What can hang from each mark
k_515: k_88 k_263
k_829: k_167 k_515
k_803: k_263 k_515
k_263: k_17 k_167 k_803
k_167: k_263 k_515 k_803

Every row comes from one small tree of marks. The marks that hang from a mark follow it in brackets, in the order of their numbers. Every link used is in the known rows. Which tree was each row made from?
Known rows
k_803[k_263[k_17 k_167[k_515]]]: +3.86 +2.67 +1.07 +1.79 -0.45 -1.82 -1.40 -1.12 -1.22 +0.85 +0.84 +1.12
 -2.05 -2.91 +0.97 +2.16 -0.81 -1.66 -1.39
k_829[k_515]: -0.31 -0.14 +0.97 -1.41 -0.05 -0.80 -0.39 +3.58 -0.93 -1.38 +1.88 +2.23
 -1.59 +4.28 +1.37 -0.01 +3.33 -0.58 +1.76
k_829[k_167]: +0.12 +1.62 -1.54 -1.14 -2.00 -0.57 -0.69 +4.50 -0.80 -1.66 +2.81 +1.14
 +0.81 +4.26 +1.91 -1.79 +1.73 +0.41 +2.74
k_803[k_263[k_17] k_515[k_88]]: +3.54 +4.23 -2.13 +1.10 -1.90 -0.51 -0.45 -1.94 +0.33 +1.61 -1.69 +1.25
 -2.18 +0.17 -0.30 +3.17 +2.28 +3.05 +0.88
k_167[k_263 k_515[k_88] k_803]: -1.35 -5.29 +4.41 +1.88 +0.90 +1.98 +0.99 -1.65 -0.20 -3.12 -0.75 +1.10
 +2.12 +0.00 -1.04 -2.85 -0.85 -1.65 -2.75
k_515[k_263[k_17 k_803]]: -0.80 -0.84 -1.74 +1.47 +1.20 -2.36 -2.24 -2.28 +0.07 +2.91 -1.01 -3.50
 +3.09 -2.22 -0.99 +0.01 -1.82 +2.81 -1.47
k_803[k_515]: +0.86 +2.43 -2.19 -1.05 +0.82 -3.33 +0.33 +3.18 +0.91 +0.61 +1.90 +1.42
 -1.00 +4.58 +0.53 +1.37 +2.90 +1.15 +0.72
k_515[k_88]: +1.31 -0.44 +1.35 +0.86 -1.28 -1.68 -2.11 +0.05 +1.87 -1.40 +0.64 +0.92
 -0.01 +2.50 -0.88 -0.13 +1.45 +1.83 +0.78
k_803[k_515[k_263[k_167]]]: -2.52 +2.20 -2.18 -1.04 +1.82 -3.74 +1.20 +1.26 +3.03 +0.48 +0.67 -0.63
 -2.20 -0.11 +0.42 +2.28 -0.12 -0.32 -1.28
k_803[k_515[k_263]]: -2.84 +0.77 -2.10 +0.00 +1.39 -3.82 +1.13 +2.69 +1.62 -0.15 +0.30 -0.45
 +0.03 +1.88 +0.73 +0.78 +1.92 +2.65 -1.72
k_803[k_515[k_263[k_17]]]: -2.76 +1.50 -2.77 +0.05 +1.46 -2.50 +0.25 -0.11 +1.20 +2.14 -0.90 -1.38
 +1.08 -0.28 -0.02 +2.02 +0.66 +1.85 -1.08
k_829[k_167 k_515]: -1.67 +1.23 -0.70 -2.95 -1.89 +1.65 +1.52 +6.19 -2.33 -2.04 +1.98 +1.76
 -1.15 +4.93 +2.16 -1.69 +2.85 -1.43 +4.49
k_167[k_263[k_17] k_515[k_88] k_803]: -0.79 -4.53 +3.50 +2.10 +1.06 +3.15 -0.01 -4.12 -0.24 -1.06 -2.09 +0.42
 +3.42 -2.24 -1.77 -1.87 -1.93 -2.14 -2.38
k_803[k_263[k_167] k_515[k_88]]: +3.54 +4.83 -1.51 -0.07 -1.76 -2.00 +0.66 -0.46 +1.78 -0.33 -0.31 +1.67
 -5.30 +0.36 -0.05 +3.50 +1.47 +1.17 +0.65
k_829[k_167[k_803] k_515]: -1.09 -1.36 +0.76 -4.10 -1.09 +3.67 +0.57 +5.34 -3.13 -2.84 +2.48 +1.78
 -1.31 +4.09 +3.61 -2.61 +3.18 -1.85 +4.35
k_803[k_263[k_17 k_167]]: +4.08 +3.81 -1.01 +1.06 -1.40 -2.81 -3.81 -1.84 -0.16 +0.32 +1.17 +1.09
 -1.99 -1.67 +1.76 +3.01 +0.56 -0.23 -0.04
k_263[k_17 k_167 k_803[k_515[k_88]]]: +2.57 +3.77 -2.94 -0.99 +0.64 -0.01 +0.26 -4.06 +2.82 +5.44 -2.15 -1.94
 -1.60 -1.79 -4.05 +3.59 -2.99 -0.35 +1.61
k_263[k_17 k_167[k_515[k_88]] k_803]: +3.02 +0.28 +1.42 +0.92 +0.91 +1.01 -0.43 -4.31 +1.15 +4.13 -1.74 -2.22
 -0.06 -4.01 -4.39 +1.36 -5.19 -2.10 +0.15
k_829[k_167[k_263[k_17] k_515]]: -3.17 -0.02 -0.37 +1.41 -0.38 +2.09 +2.47 +0.99 -2.28 -0.67 -0.17 +0.41
 +4.64 +0.40 -0.28 -2.39 -1.77 -3.47 -0.17
k_263[k_803]: +2.62 +0.07 -1.25 +0.81 +0.60 -2.74 -1.90 +0.92 -0.27 +1.72 +1.73 -0.60
 +0.68 +2.36 -0.20 -0.56 +0.47 +2.18 +0.10
k_167[k_263[k_17] k_803[k_515[k_88]]]: -1.27 -1.27 -0.63 +0.39 +1.15 +2.23 +0.94 -3.98 +1.10 +0.04 -2.38 +0.40
 +1.98 +0.03 -1.40 +0.49 -0.12 -0.70 -0.90
k_263[k_17 k_167[k_803[k_515[k_88]]]]: +2.30 +1.22 -0.57 -2.31 +1.00 +1.47 -1.23 -3.44 +2.87 +1.90 -0.85 -0.05
 -2.04 -1.91 -1.28 +2.96 -1.04 -1.73 +1.48

Write each row's tree
-0.19 -0.01 +1.68 -0.11 -2.13 +2.33 +1.80 +2.90 -0.50 -1.60 +0.37 +0.45
 +0.45 +1.63 -1.04 -2.46 -0.30 -0.46 +2.08 | k_829[k_167[k_515[k_88]]]
-1.74 -1.58 -0.43 -0.73 +1.10 +1.34 -0.25 -3.08 +2.13 +1.25 -2.43 -1.81
 +0.50 -2.27 -0.68 +0.87 -0.07 +2.40 -0.78 | k_167[k_803[k_515[k_88 k_263[k_17]]]]
-2.46 -3.97 +2.96 +0.37 -0.83 +4.65 +3.02 +0.64 -1.35 -3.85 -0.59 +0.98
 +2.79 +0.69 -0.27 -4.28 -1.16 -2.39 -0.33 | k_829[k_167[k_263 k_515[k_88] k_803]]
+2.25 -2.82 +4.75 -0.81 +0.95 +1.05 -1.04 -1.25 +1.43 -1.51 +0.88 +0.89
 -2.14 -1.83 -0.73 -0.38 -1.59 -2.84 -0.50 | k_263[k_167[k_515[k_88] k_803]]
-0.39 +0.01 -0.65 +1.16 +0.08 -0.57 -1.88 -5.74 +2.77 +2.97 -2.96 -4.31
 +0.87 -5.09 -3.62 +1.49 -4.86 +0.76 -0.86 | k_515[k_88 k_263[k_17 k_167 k_803]]
+3.49 +5.17 -2.49 -0.32 -0.44 -3.72 +0.44 +1.61 +0.20 +0.25 +1.88 +1.98
 -5.00 +1.36 +2.21 +3.33 +2.03 +0.55 -0.01 | k_803[k_263[k_167] k_515]
-4.62 -2.95 +0.73 -3.39 -0.47 +3.12 +1.25 +4.70 -2.35 -3.38 +0.84 -0.09
 -0.34 +1.46 +3.61 -3.30 +2.14 -0.46 +2.07 | k_829[k_167[k_803] k_515[k_263]]
+3.56 +6.06 -3.28 -0.36 -0.54 -2.75 -0.67 -1.04 +0.30 +2.08 +0.80 +1.49
 -3.49 -0.72 +1.38 +4.41 +0.96 +0.02 +0.27 | k_803[k_263[k_17 k_167] k_515]
-2.57 -0.95 -1.14 -0.33 +1.05 +0.10 +0.03 -0.81 -1.49 +2.74 -1.76 -2.46
 +0.88 -1.58 -0.93 +0.16 -0.79 +1.05 -0.07 | k_829[k_515[k_263[k_17 k_803]]]
-2.66 +1.00 -1.74 +0.25 +0.15 -0.83 +0.78 -2.51 +2.70 +1.72 -2.84 -1.54
 +0.94 -1.36 -2.18 +1.93 -0.27 +2.90 -0.51 | k_803[k_515[k_88 k_263[k_17]]]
-2.79 -1.98 +0.58 +1.03 -0.96 +2.38 +3.55 +0.87 -0.43 +0.62 -1.99 -3.37
 +1.78 -1.92 -2.72 -3.38 -3.26 +1.86 -0.14 | k_829[k_167[k_515[k_88 k_263[k_803]]]]
-2.16 -0.89 -1.04 +1.80 +0.27 +1.61 +4.15 +2.35 -2.93 +0.02 +0.32 -0.53
 +3.63 +1.43 -1.16 -3.66 -2.30 -2.03 -0.75 | k_829[k_167[k_263[k_803] k_515]]
+4.03 +2.29 +2.34 +1.81 -1.72 +0.13 -1.15 -3.52 +0.35 +0.50 -1.22 +0.71
 -2.68 -4.07 -1.17 +2.27 -1.89 -0.96 -0.60 | k_803[k_263[k_17 k_167[k_515[k_88]]]]
+2.44 -1.55 +2.57 -0.99 +2.27 +0.32 -2.54 -1.47 +0.04 +1.02 +1.56 +0.45
 -0.34 -2.92 +0.62 +0.63 -1.92 -4.20 -0.88 | k_263[k_17 k_167[k_515 k_803]]
-1.81 +1.02 +0.48 -2.36 -3.04 +3.57 +1.86 +3.76 -0.99 -2.38 -0.25 +1.42
 -1.51 +3.89 -0.10 -1.55 +2.03 -0.49 +5.21 | k_829[k_167 k_515[k_88]]
+2.55 -0.59 +0.52 -1.30 +1.08 -0.74 -4.91 -2.42 +0.97 +0.56 +1.94 +0.24
 -0.30 -1.66 +1.37 +1.30 -0.85 -2.65 +0.49 | k_263[k_17 k_167[k_803]]
-3.29 -0.66 +0.26 +1.41 -0.57 +1.06 +3.50 +3.39 -2.19 -2.73 +1.03 +1.32
 +3.36 +2.73 +0.45 -3.33 -0.47 -2.75 -0.58 | k_829[k_167[k_263 k_515]]
+4.71 -0.51 +0.21 +0.67 -1.09 -0.83 -4.82 -1.28 -2.35 -0.71 +1.55 +1.35
 -0.49 -0.63 +3.60 +0.59 +2.75 +2.33 -0.53 | k_167[k_803[k_263[k_17]]]
-1.83 -5.24 +3.68 +0.53 +2.33 -1.01 -0.44 +1.49 -0.46 -2.15 +1.29 -0.62
 +0.86 -1.30 +1.82 -2.42 +0.26 +0.72 -3.41 | k_167[k_515[k_263] k_803]
+4.19 -2.04 +3.07 +1.01 -0.16 -0.81 -1.47 +1.77 -3.10 -2.12 +2.35 +2.36
 -1.97 -0.04 +3.46 -1.32 +2.56 +1.10 -2.21 | k_167[k_515 k_803[k_263]]
-0.93 -2.30 +1.41 +2.56 +0.88 +0.77 +0.22 -3.88 +0.78 +3.24 -3.38 -3.93
 +2.52 -4.85 -4.00 -0.65 -3.79 +2.03 -2.24 | k_167[k_515[k_88 k_263[k_17 k_803]]]
-5.05 -3.28 +1.79 -3.21 -1.85 +5.11 +1.87 +2.39 -0.99 -3.57 -1.24 -0.52
 -0.51 +0.50 +1.44 -2.84 +1.17 +0.41 +2.54 | k_829[k_167[k_803] k_515[k_88 k_263]]
-1.16 -0.81 -1.84 +0.07 +2.22 +0.27 +0.40 -1.78 -0.19 +0.55 -0.18 +1.15
 +2.25 +1.11 +0.64 +0.64 +0.83 -1.30 -1.57 | k_167[k_263[k_17] k_803[k_515]]
+4.06 +1.16 -1.28 -0.59 -0.09 -1.58 -0.49 +2.14 -1.49 -0.93 +2.03 +2.58
 -3.48 +2.23 +3.84 +1.01 +4.57 +2.98 -0.67 | k_167[k_803[k_263 k_515]]
-0.89 +0.97 -3.54 +1.30 +2.03 -2.29 +2.95 +0.21 -0.12 +1.75 -0.08 -0.15
 +1.71 +3.44 -1.51 +0.02 -0.01 +0.60 -1.64 | k_167[k_263[k_803[k_515]]]
-2.11 -0.96 +0.55 +1.62 -0.91 -0.84 -2.38 -3.28 +2.24 +0.03 -2.10 -1.82
 +2.30 -2.17 -1.75 +0.45 -0.99 +2.72 -0.93 | k_515[k_88 k_263[k_17]]
-4.17 -0.81 +0.55 -0.01 -0.56 -0.15 +2.33 +4.63 -1.09 -1.87 +1.12 -0.81
 +1.71 +0.18 +0.96 -2.87 -0.55 +0.32 -0.50 | k_829[k_167[k_515[k_263]]]
